Each row was made from one small tree. The marks that hang from a mark follow it in brackets, in the order of their numbers. Every link used is in the known rows. Write each row's tree.
In the rows, zero is written as 128.
Known rows:
j922{j411{j478{j624{j883}} j544} j463}: [109 151 160 146 133 105 134 162 191  96  88 108  87 161 130 107 122  99
 198 161 138 135 153 188 150]
j544{j411{j478{j463}}}: [121 111 110 143 122 101 133 123 157 110 114 145  78 124 112 146 147 138
 129 147 115 102 137 108 137]
j478{j463 j624{j883}}: [ 93 123 108 127 113 150 163 144 131 109 114 143  49 161 137  97 147 107
 134 128 132 164 159 171 127]
j624{j478 j883 j922{j411{j544}}}: [114 159 141 130 120 115 124 193 121 128 123 126  92 164 114  92  87 124
 240 132 168 150 153 125 165]
j94{j463 j624{j478 j883{j411}}}: [117 153 147 161 160 134 126 218  97 129 148 176  57 169 145 143  76 124
 155 129 145 154 178 137 146]
j162{j99{j478}}: [113 139 149 108 134 156 135  85 143 118 148 124 179 125 136 171 146 117
 117 156  51  90 140 135 120]
j463{j883}: [140 139 152 168 133 123 144 128 137 143 127 125 113 137 125 111 127 111
 157 145 116 148 129 110 138]
j922{j411{j478{j624} j544 j883} j463}: [121 163 181 151 118  89 107 125 175 116  76  96 120 149 118 139 128 123
 197 172 104  97 137 199 141]
j94{j463{j883} j624{j922}}: [129 123 185 157 148 163 137 174 127 157 180 128  86 160 139 121  79 131
 191 199  88 173 169 107 136]
j478{j463 j624{j883{j411}}}: [108 127 114 140 128 127 170 137 134 110  93 164  47 162 136 135 148 101
 121 132 157 162 156 183 145]
j922{j411{j478 j883} j463}: [131 136 180 175 124  98 112 137 196 154 104 100 148 128 128 157 117 141
 151 139 112  79 125 154 135]
j478{j463 j624{j883{j411{j544}}}}: [111 152 113 128 127 104 158 128 127  85  73 167  38 164 126 125 144  95
 156 153 169 164 151 192 161]
j411{j478{j463 j624} j544 j883}: [108 141 134 124 112 112 125  93 143 107  70 148  59 137 113 153 152 140
 141 161  99 107 144 180 135]
j624{j478{j463} j883 j922}: [ 93 115 105 130 116 144 137 175 124 147 147 150  61 163 134 120 107 139
 175 111 138 158 166 122 144]
j624{j478 j922}: [118 120 127 117 127 135 109 155 104 158 149 130 119 147 128 138  95 148
 183 125 114 134 149 113 139]
j544{j411{j478{j624} j883}}: [125 125 132 144 121 100 104 123 134 116  86 135  97 125 105 138 143 120
 155 163  82  92 138 162 133]
j478{j463 j624}: [101 128 119 115 113 143 151 116 119 113 118 124  71 158 132 121 152 128
 131 139 112 147 145 162 119]
j99{j162}: [145 135 153 116 117 137 130 129 124 144 124 130 148 112 142 142 132 122
 121 122 106 134 138 117 117]
j94{j463{j883}}: [134 142 159 181 130 122 150 155 136 149 155 122  98 154 138 122 105 119
 165 165 103 161 140 104 134]
j99{j162 j478{j463{j883}}}: [129 159 171 147 113 149 161  96 137 148 132 125 141 135 148 155 161 119
 137 139  58 139 152 101 119]
j463{j883{j411}}: [157 144 157 182 143  96 152 125 136 142 106 149 112 135 124 142 124 107
 143 149 146 146 126 120 157]
j478{j463{j883{j411}} j624{j922}}: [127 119 150 152 126 126 172 111 133 146 111 147  63 168 132 142 134 117
 177 183 122 173 151 155 154]
j94{j463 j624{j922{j411}}}: [119 129 187 127 137 165 133 190 134 146 179 112 104 162 133 118  78 150
 185 185 115 137 163 120 132]
j544{j411{j478{j463 j624} j883}}: [112 121 121 144 104 104 120 110 139 115  87 141  64 135 109 145 157 132
 147 162  86  99 145 162 130]
j99{j162 j478{j463 j624{j883 j922}}}: [ 93 123 140  93 109 185 163 125 134 136 131 136 113 153 156 145 154 112
 146 143  60 162 184 161 120]
j922{j463}: [124 128 138 145 130 113 117 134 151 134 135 100 147 141 149 137 124 119
 158 141 116 132 134 152 132]

Which tree is each row?
[132 142 145 161 129 103 149 105 164 115  96 149  59 132 117 135 137 129
 156 161 124 136 134 109 149] : j411{j478{j463{j883}} j544}
[118 147 135 172 118 119 146 145 109 147 133 131  64 164 129 114 124 137
 175 120 117 154 148  99 142] : j624{j478{j463{j883}}}
[130 137 173 158 121 110 162 126 185 135 108 132  69 146 108 122 118 139
 203 183 138 135 139  97 159] : j624{j922{j411{j478{j463{j883}} j544}}}
[123 148 138 147 163 133 123 189  96 119 124 176  68 152 130 134  96 115
 143 107 161 142 170 141 151] : j94{j624{j478 j883{j411}}}
[ 96 123 137 142 123 143 174 157 177 109  99 141  41 160 124 105 143 120
 126 125 147 130 153 151 129] : j922{j411{j478{j463 j624{j883}}}}
[100 156 132 128 103 121 141 183 128 127 122 129  60 173 116  93  99 137
 233 131 169 153 159 125 164] : j624{j478{j463} j883 j922{j411{j544}}}
[137 132 192 180 125 115 141 153 177 168 146  77 143 162 138 109 101 118
 229 179 122 150 138 124 154] : j624{j922{j411 j463{j883}}}
[146 151 163 160 155  85 148 106 150 102  63 165  70 140 109 150 133 100
 168 178 129 139 136 156 157] : j463{j883{j411{j478{j624} j544}}}
[116 120 152 134 126 126 157 104 161 122  98 143  42 156 117 131 134 129
 193 195  96 155 155 140 149] : j411{j478{j463{j883} j624{j922}} j544}
[136 115 165 169 133 119 127 135 165 168 148  96 141 150 146 126 104 118
 207 177  98 163 146 128 149] : j624{j922{j463{j883}}}
[126 132 201 147 127 139  97 158 155 162 144  85 146 148 134 129  91 143
 202 179 107 113 157 168 142] : j94{j624{j922{j411{j883} j463}}}
[147 138 140 134 153  81 126 107 154 104  76 171 105 114 115 181 126 128
 127 152 158 104 122 139 154] : j883{j411{j478 j544}}
[139 142 194 199 141 101 143 143 205 152 119  97 125 144 132 128 117 119
 175 154 117 119 133 119 143] : j922{j411{j478} j463{j883}}
[133 156 180 164 121  75 102 128 189 128  88 103 140 130 119 153 117 135
 186 160 123  82 124 165 150] : j922{j411{j478 j544 j883} j463}
[109 121 110 146 130 122 146 167 123 150 126 173  58 161 137 151 106 134
 162 118 163 153 162 133 162] : j624{j478{j463} j883{j411} j922}
[ 86 119 135 122 132 159 126 137 158 131 143  98 154 170 158 141 132  99
 185 164  67 154 175 193 134] : j99{j478{j624{j883 j922{j463}}}}
[115 164 106 146 127  88 138 156 111 106  90 177  43 159 124 138 119 116
 175 115 182 150 151 146 173] : j624{j478{j463} j883{j411{j544}}}
[135 138 169 159 123 112 125 132 173 146 101 129 126 116 110 145 124 147
 123 127 127  75 122 130 132] : j922{j411{j478 j883}}
[116  90 132 119 139 127 157 105 160 132 100 168  69 146 130 185 135 144
 122 167 116 128 151 160 139] : j883{j411{j478{j463 j624{j922}}}}
[116 155 170 133 107 159 166  96 125 132 120 116 118 154 148 145 170 108
 148 152  40 154 162 135 113] : j99{j162 j478{j463{j883} j624}}
[101 115 153  80 129 180 139  84 137 126 153 118 163 146 138 168 141 114
 154 190  25 116 163 168 122] : j162{j99{j478{j624{j922}}}}
[103 138 149  96 131 168 141  84 133 106 136 119 158 144 136 163 156 105
 131 169  32 106 154 169 112] : j162{j99{j478{j624}}}
[132 117 141 134 152 112 141 113 146 115  85 164  96 133 125 178 137 121
 101 146 127 113 138 163 134] : j883{j411{j478{j624}}}
[120 140 134 138 113  98 118  94 158 119  82 155  76 118 113 162 139 153
 131 147 122  95 128 145 141] : j411{j478{j463} j544 j883}
[112  93 114 125 136 127 129 157 155 114 111 149  73 140 116 116 124 104
 171 166 112 140 165 147 146] : j544{j411{j478{j624{j883 j922}}}}
[141 155 188 195 124 103 145 151 173 151 131  75 136 160 136 103 115 108
 206 154 125 143 130 126 146] : j922{j411 j463{j883}}
[124 154 152 119 136 146 152 126 123 117  95 155 142 139 151 172 155  85
 114 127  95 140 166 174 129] : j99{j162 j478{j624{j883{j411}}}}
[106 106 121 110 128 161 144 156 133 130 128 136  87 155 133 101 121 105
 162 148 124 170 162 167 137] : j478{j624{j883 j922}}
[116 151 169 150 132 143 184  68 143 118 118 145 106 162 136 178 166  95
 140 189  49 129 155 163 139] : j162{j99{j478{j463{j883{j411}} j624}}}
[121 135 161 135 104 107 132 116 180 140  94 136  89 129 108 150 122 162
 175 172 133  92 131 134 152] : j624{j922{j411{j478{j463} j544 j883}}}
[121 156 182 132 102 103 105 135 149 135  99  72 135 165 123 119 111 122
 252 200 105 132 145 204 154] : j478{j624{j922{j411{j544 j883} j463}}}
[146 163 147 170 127  81 159 103 135 116  87 151  73 148 119 141 136 112
 171 170 159 157 129 132 171] : j478{j463{j883{j411{j544}}}}
[118 148 150 134 119 106 149 121 174 102  94 132  80 136 107 131 135 148
 153 150 151 103 127 124 144] : j922{j411{j478{j463} j544}}
[ 94 145 134 104 109 175 162 122 130 118 117 135 110 151 157 140 171 103
 124 122  70 151 176 163 113] : j99{j162 j478{j463 j624{j883}}}
[109 105 144 117 125 136 118 132 144 140 137  91 128 162 150 134 118 122
 194 178  86 154 152 182 132] : j478{j624{j922{j463}}}
[133 143 182 169 150 149 139 173 121 138 165 132  80 158 136 113  95 123
 164 174  96 163 161 110 128] : j94{j463{j883} j624}
